Each row was made from one small tree. The marks that hang from a mark follow it in brackets, in alphabetical order. Every link used is in the known rows. Write each row's tree.
In the rows, 128 means zero.
Known rows
P{C{D{L S{F{Q}}}}}: [127 159 120  86 155  93  96 118 148 120 118 149 108 107 124 102 115 103
 132 128 195]
S{D}: [148 139 143 140 173 114 121 103 103 117 136 170 102 100  95  96 106  92
 112 128 163]
D{L}: [152 130 136 131 179 105 127  79 100 127 137 167 108  86 135 104  90 105
 114 113 163]
P{C{D{L S}}}: [135 137 102  91 161  90 129 111 126 128 124 166 119 125 187 122  85 105
 146 127 172]
D{L{P} S}: [136 108 102 115 163 111 124  57 105 124 132 171 106  97 183 119 114  95
 118 115 168]
F{Q{B D{L{P} S}}}: [127 160 134 133 153 111  80  83  75 108 165 151 101  87 107 106 120  63
 112 104 172]
L{D{S} P{C}}: [121 112  93  99 185 111 137 103 141 138 113 177 100 135 196 128 126 103
 113 114 163]
Z{P{C{D}}}: [146 125 143 120 192  84 127 145 128 141 113 177 119 120 201 111 124 117
 131 123 149]
Q{B D{L S{F}}}: [134 179 120 132 162 125  88  62  79 106 169 139 104 100  73  94  91  82
 117 119 187]
D{L{P{C}} S{F{Q}}}: [129 131 116  95 162  98  96  81 149 116 113 152  99  92 158 100 146  97
 108 117 197]
Y{P{C{D}}}: [132 112 120 117 177  85 137 159 156 122 133 166 109 133 181 127 144 111
 131 115 145]
D{L{P{C}} S{F{Q{B}}}}: [126 142 128 108 166  97  86  72 132 109 137 142  97 100 166  91 148  79
 100 104 187]
Y{D{L S} P{C}}: [119 124  89  95 169 107 134  84 126 132 137 172 117 129 228 131 114 119
 132 101 158]
Y{D P{C}}: [127 119 118 119 191 102 139 131 146 129 139 170 106 126 190 124 140 121
 118 101 145]
S{D{L} F{Q}}: [142 162 155 129 156 109  81  84 108 105 126 159  98  69  66  80 100  98
 103 127 190]
F{Q{B D{L S}}}: [132 187 145 130 158 117  80  83  68 115 170 143 107  90  69  94 100  63
 116 108 177]
Y{D{L S{F}} P{C}}: [116 129  85  94 168 113 120  75 139 122 134 161 109 124 198 121 126 128
 125 108 174]
L{D P}: [131 110 119 133 189 113 132 105 124 134 124 182  93 104 144 124 119 109
 103 110 147]
Z{P{C{D{L S{F}}}}}: [134 135 113  96 169  93 108  88 123 134 107 169 121 119 210 108 111 124
 139 133 180]
B{Q{D{L}}}: [138 181 132 138 167 107 114 120  81 120 151 166 110  85  60 119  65  75
 120 105 168]

Write each row's tree
[117 144 105  90 165 105  98  92 146 121 118 161 100  98 168 112 129 113
 117 108 188]  Y{D{L{P{C}} S{F{Q}}}}
[123 148 100 113 181 137 120  74 128 137 128 160  91 120  80 103 118 110
 109 125 179]  L{D{S{F}}}
[136 172 125 133 163 119 101  71  61 115 174 150 111 105  99 104  81  75
 122 113 171]  Q{B D{L S}}
[140 170 167 141 162 107  72  81  91  99 150 147  96  75  68  72 105  82
  95 114 181]  S{D{L} F{Q{B}}}
[125 171 131  99 158  92  85 111 133 114 143 138 103 112 130  93 117  87
 124 115 186]  P{C{D{L S{F{Q{B}}}}}}
[132 118  97 115 162 116 112  46 121 114 129 160  99  94 149 108 126 106
 114 122 183]  D{L{P} S{F}}
[120 144 119 116 150 101  78  93 123 107 147 148  94  97 126 104 135  84
 121 112 174]  C{D{L{P} S{F{Q{B}}}}}
[122 112  94 116 178 126 131  80 120 138 125 179  94 119 150 127 127 101
 111 113 159]  L{D{S} P}
[143 112 128 134 159 100 114  81  95 106 125 184 106  85 173 114  92 101
 113 120 161]  S{D{L{P}}}
[125 192 103 120 157 125 100  88  96 114 148 150 104  96  35 111  82  76
 124 118 194]  B{Q{D{L S{F}}}}
[140 142 139 151 169 100 100  96  75 103 165 162 103  86 136 116  92  85
 110 103 154]  Q{B D{L{P}}}
[123 116  92  92 156  89 130 110 134 124 129 169 120 133 221 133 119 110
 144 118 160]  Y{P{C{D{L S}}}}
[132 170 142 128 176 127  87  74 118 119 159 128  87 104  45  72 163  68
 100 111 184]  D{S{F{Q{B}}}}
[127 111  94  98 168  93 134 137 153 124 120 168 106 136 197 130 135  99
 139 126 162]  L{P{C{D{S}}}}
[118 143 104 108 159 120  92  71 125 120 131 163  93  86 128 110 130 109
 115 110 181]  Y{D{L{P} S{F{Q}}}}
[135 154 141 119 164  89  83 129 135 101 123 153 101  74 110 105 118 100
 106 117 193]  S{F{Q{D{L{P{C}}}}}}
[129 110  92 108 151  99 122  95 116 122 129 177 109 107 187 132 102 104
 141 123 160]  C{D{L{P} S}}
[113 148 122 125 176 127  88  82 127 123 143 150  80 111  94  97 160  81
  91 103 173]  L{D{S{F{Q{B}}}} P}
[128 186 107 120 157 120 114 100  79 124 152 160 113 101  65 122  74  67
 129 109 178]  B{Q{D{L S}}}
[128 151 109 133 157 119  87  61  87  98 162 147  98  96 112 108 109  85
 114 116 179]  Q{B D{L{P} S{F}}}
